Known rows, with every step that occurs:
g -> n -> y: [-2  7  2 -5  0  3  5 -6 -5 11 -1  6  1 -2  0  8  1 -5  2  6  2 -4 -5  4
  3  6]
v -> g -> t -> y -> n -> s: [-14  -5   5   4  -2  10   1  -8  -4  12  -2   4   3  -6  -6   0 -15  -7
  -2  15  17 -16   5   3   8   3]
g -> v -> y -> t -> s: [ -7 -13  10  -5  -1   4 -10 -20  -3  18   4   5  -1  -1  -9  -6 -15  11
   7   7   2  -3   1   8   0   8]
s -> v -> g -> n -> y -> j: [  1  18   4 -10   5   1  -5 -12 -16  29  -3  -3   4 -12  -5   8   6 -23
   0   6  20 -12  -6   1   3   7]
y -> t -> s: [ -5  -3   1  -3   1   5  -2 -14   0   6   7  -2  -3  -3  -6  -6 -13   3
   1   8   2   1   1   8   0   0]
s -> v -> y: [ -4  -2   4  -1   4  -6 -10  -6   0  15  -9   1   3  -6  -5   2  -3  -6
   0   4   8 -11   1   4  -5  -3]
r -> y -> t: [ -9 -11   3  -5  -1  -3 -12 -11   0   4  10  -7  -3   5  -3  -4  -9   3
   3  10   8  -3  -4   1   5   4]
s -> v -> y -> j: [  4   0   2  -2   7  -4 -14 -18  -4  23 -10   1   6  -7  -7   0  -1  -9
  -3   2  14 -12  -1   5  -6  -2]
v -> y: [-6 -9  2  0  0 -6 -4 -8  0  6 -4  2  1  3  0 -1 -6  1  1  4  2 -6 -1  3
 -3 -2]
r -> y: [ -4 -11   2  -3  -2  -1  -6  -2  -2   0   6  -5  -1   1   0  -4   4   0
   3   5   9  -3   0   0   3   4]
t -> y: [ -3  -5   0   1   2  -1   4   1   2   2  -2   8   2  -2  -6  -8   0  -5
   3   5   1 -10   0   6  -2   0]
g -> v -> y -> j: [  6  -8   6  -2   2   0 -12 -17  -7  19  -5   6   6   0  -4  -2  -1   5
   3  -1   3  -3  -1   0  -3   8]
g -> n -> y -> t -> s: [ -6   4   4  -9   1   8   4 -21  -6  15   6   5  -3  -5  -5   2 -12  -1
   4  14   6  -3  -4  12   2   8]
t -> y -> j: [  5  -3  -4   0   5   0   1 -10  -2  10  -3   7   4  -4  -7 -10   1  -8
   0   4   5  -9  -1   5  -3   0]
v -> g -> n -> y: [ -8  10   4  -8  -2   1   4  -2  -9  10   2  -1  -1  -1   2   8   2 -13
   5   8  10  -6  -6   1   7   7]
t -> g -> n: [  0   1 -10  -5   1   6   8  -7   4  11  -4   6  -1   3   1   4  -5  -1
  -2   4   5  -3  -7   8  12  -1]
s -> v: [ 1  8  2 -2  5 -1 -6  3 -1 11 -4 -1  3 -8 -6  3  3 -7 -1 -1  8 -6  1  1
 -3  0]
g -> v -> y: [ -2 -10   9  -2  -3  -1  -8  -6  -3  11  -4   6   3   3  -3  -1  -3   8
   5   0  -1  -4  -1   0  -1   8]
v -> g -> n -> y -> t -> s: [-13   7   6 -11  -1   5   2 -16 -10  17   9  -3  -5  -5  -5   2 -11 -10
   4  15  12  -6  -5   9   7   7]
y -> t -> g: [ -4  -6 -11  -6   5   0  -4  -8   7   9   4  -4  -3   7  -2  -2 -16   3
  -2   3   6  -3 -11   0  11  -4]
n -> s -> v -> g -> t -> y: [-14   4   6  -2   1  10  -7   3  -6  23  -7   0   1 -17 -10   2  -6 -16
   4  13  16 -22   9   2   4   0]
v -> g -> t: [-14   1   7   1  -1   6  -3   2  -4   4   3  -6  -6  -4   1   8  -9  -2
   3   5   7  -4   0   0   7  -1]
s -> v -> g: [ -5  11   4  -4   2  -3  -8   6  -6  11  -2  -8   1  -8  -5   2   3 -15
   1   1  14  -7   0  -3   3   0]
s -> v -> g -> t -> y -> j: [ -6   5   5  -1   9   7 -10  -5  -7  24  -5   1   2 -16 -11   1  -5 -17
   2   8  20 -20   1   7   1  -1]
n -> s -> v -> y -> j: [  4   1   0  -5   4  -1 -14 -21  -7  30 -12   0   9 -10  -6  -2   0 -12
  -3   6  14 -14   7   1  -5   0]
t -> g -> n -> s: [  1   1 -11  -7  -2  11   9 -10   1  18  -8   4   1   0   1   2  -6  -3
  -3   7   7  -5   0   4  13   1]
y -> j: [  8   2  -2   1   4   1  -5 -12  -5   8  -1  -1   3  -2  -2  -2   2  -3
  -3  -1   4   0  -1   0  -1   1]

Rows:
[ -6   4   2  -8   2   2   0 -16  -3  13   3   2  -3   1  -2   9 -12  -3
   3  10   3  -4 -10   5   3   7]
g -> n -> y -> t
[ -5  11   3  -6  -2   1  -9   2 -10  18  -5  -9   3 -11  -5   0   4 -17
   1   3  14  -9   7  -8   4   2]
n -> s -> v -> g
[ -4 -11   2   4   1  -6  -3 -17   2   5  -5   5   5   6  -1   0 -12   2
  -6   6  10  -7  -4   4  -1   1]
v -> y -> n
[ -7  -2   2  -7   3  -4 -17 -18  -2  26  -8  -3   3  -6  -8   0 -15  -6
   0  11   9 -13   4   1  -2   0]
n -> s -> v -> y -> t
[ -5   6   5 -10   8   2  -7 -12  -8  18   8  -2   0 -12 -12  -1  -4  -6
   4   8  14 -10  -3   5  -3   3]
n -> y -> t -> s -> v
[ -9  13   5  -8   1   7  -4 -16  -6  25   0  -4  -4 -12 -10   2 -14 -13
   2  13  15  -7   0  15   6   4]
y -> t -> s -> v -> g -> n
[ -2  -6  -1   6   3   0   5  -8   3   0  -3  11   6   1  -6  -7  -7  -4
  -5   8  11 -11  -4   7   0   2]
t -> y -> n
[ -1   0  -8  -8   3   4   9  -6  -1  12   0   6   0   2   1   7   0  -4
   1   5  10  -9 -13   3  11   3]
t -> g -> n -> y
[ -3   5   3  -6  -1   3  -5 -16  -3  30 -17   6   5 -10  -5   6  -6 -10
  -1  12   8 -14   7   8  -1   4]
g -> n -> s -> v -> y
[ -7  17   6 -10   2   0  -2   0 -11  20  -3  -2   0 -10  -4  11   5 -19
   3   7  17 -12  -7   1   4   7]
s -> v -> g -> n -> y
[  4  -9   1  -3   1   0  -9 -14  -6   8   6  -5   1   0  -1  -5   5  -2
  -1   4  13  -3   0   0   2   4]
r -> y -> j
[ -6   9   2  -3  -3   3   2  -3  -4   9  -3  -2  -3   0   2   5  -4 -10
   2   7   5  -1  -2   5   8   4]
v -> g -> n
[  3   8  -9  -9   1  11   2  -7  -1  28 -12   3   3  -9  -5   4  -3 -10
  -3   6  14 -11   1   4  11   0]
t -> g -> n -> s -> v
[ -3 -10   1  -1  -5   3  -4 -15  -5   6   4  -1   6   3  -1  -5  -2   0
  -5  10  16  -7   4  -3   6   8]
r -> y -> n -> s
[-10   9   4  -8   3   3 -11  -8  -5  17   5  -9  -2 -11 -11  -4 -10 -11
   2   7  16  -6   0   6   4   1]
y -> t -> s -> v -> g
[ -9   8   7   1   1   9 -10  -8  -9  21  -4  -5   4 -12  -6   9 -11 -10
  -4  10  24 -13   6  -1   8   3]
y -> n -> s -> v -> g -> t
[ -4  10   5 -11   6   6  -2 -19  -7  26   2   4   0 -13 -12   5  -8  -8
   2  13  14 -10  -3  14   0   6]
g -> n -> y -> t -> s -> v
[ -7  -3   6   2   1  14   3  -7  -3   6   4   3  -4 -10  -3   4  -7   7
   2   7   6  -4   6  12   1  -2]
g -> t -> s
[ -9 -15  -9  -7   5  -5  -7 -15   7  13   0  -1  -2  10  -1  -2 -21   4
  -1   7   8  -9 -12   3   8  -6]
v -> y -> t -> g
[-14   3   7   5   6   5  -5  -3  -3  15  -4   4   3 -11 -11   3 -12 -12
  -2  12  24 -21  -3   8   4   1]
s -> v -> g -> t -> y -> n
[  5   6   0  -6   2   4  -9 -29  -8  39 -18   6   8 -11  -6   4  -5 -13
  -3  11  13 -14   6  10  -2   4]
g -> n -> s -> v -> y -> j
[ -3   0 -10  -8   3   7   2 -14   7  15  -1   2  -4   5  -1   4 -19   1
  -2   8   4  -3 -12   9  14   0]
y -> t -> g -> n
[ -3  -3   3   3   5  -6  -9 -15   1  14  -9   5   7  -3  -6   2  -9  -6
  -6   6  18 -13  -3   6  -3   1]
s -> v -> y -> n
[-11   9   6  -3   0  10 -11   1  -9  21  -4  -8  -1 -15  -6   8  -4 -11
   3   7  16 -12   9  -3   6   0]
n -> s -> v -> g -> t
[ -1  -6   1   4   6   9  -3 -12  -1  14  -2   7   2  -8  -7   0  -8  -2
   1   8   8 -13   2  10  -2  -2]
g -> t -> y -> j
[-10  -8   4   4   3   8   1   0   3   6  -2   9  -2  -6  -6   1 -10   2
   3   9   3 -13   2   9   1  -3]
g -> t -> y
[ -3   0  -8  -9   2   5  -1 -15   0  33 -16   6   5  -6  -4   4  -9  -9
  -2  10  16 -18   0   8   8  -1]
t -> g -> n -> s -> v -> y
[ -4 -17  -1 -11   1   4 -13  -7   2  14  11  -4  -2   8  -5  -5  -8  12
   5   4  12  -4 -12  -4  16   8]
r -> y -> t -> g -> v
[ -6  10   1  -5  -7   7   3  -8  -8  15  -5  -3   0  -3   2   3  -4 -12
   1   9   5  -3   5   1   9   6]
v -> g -> n -> s
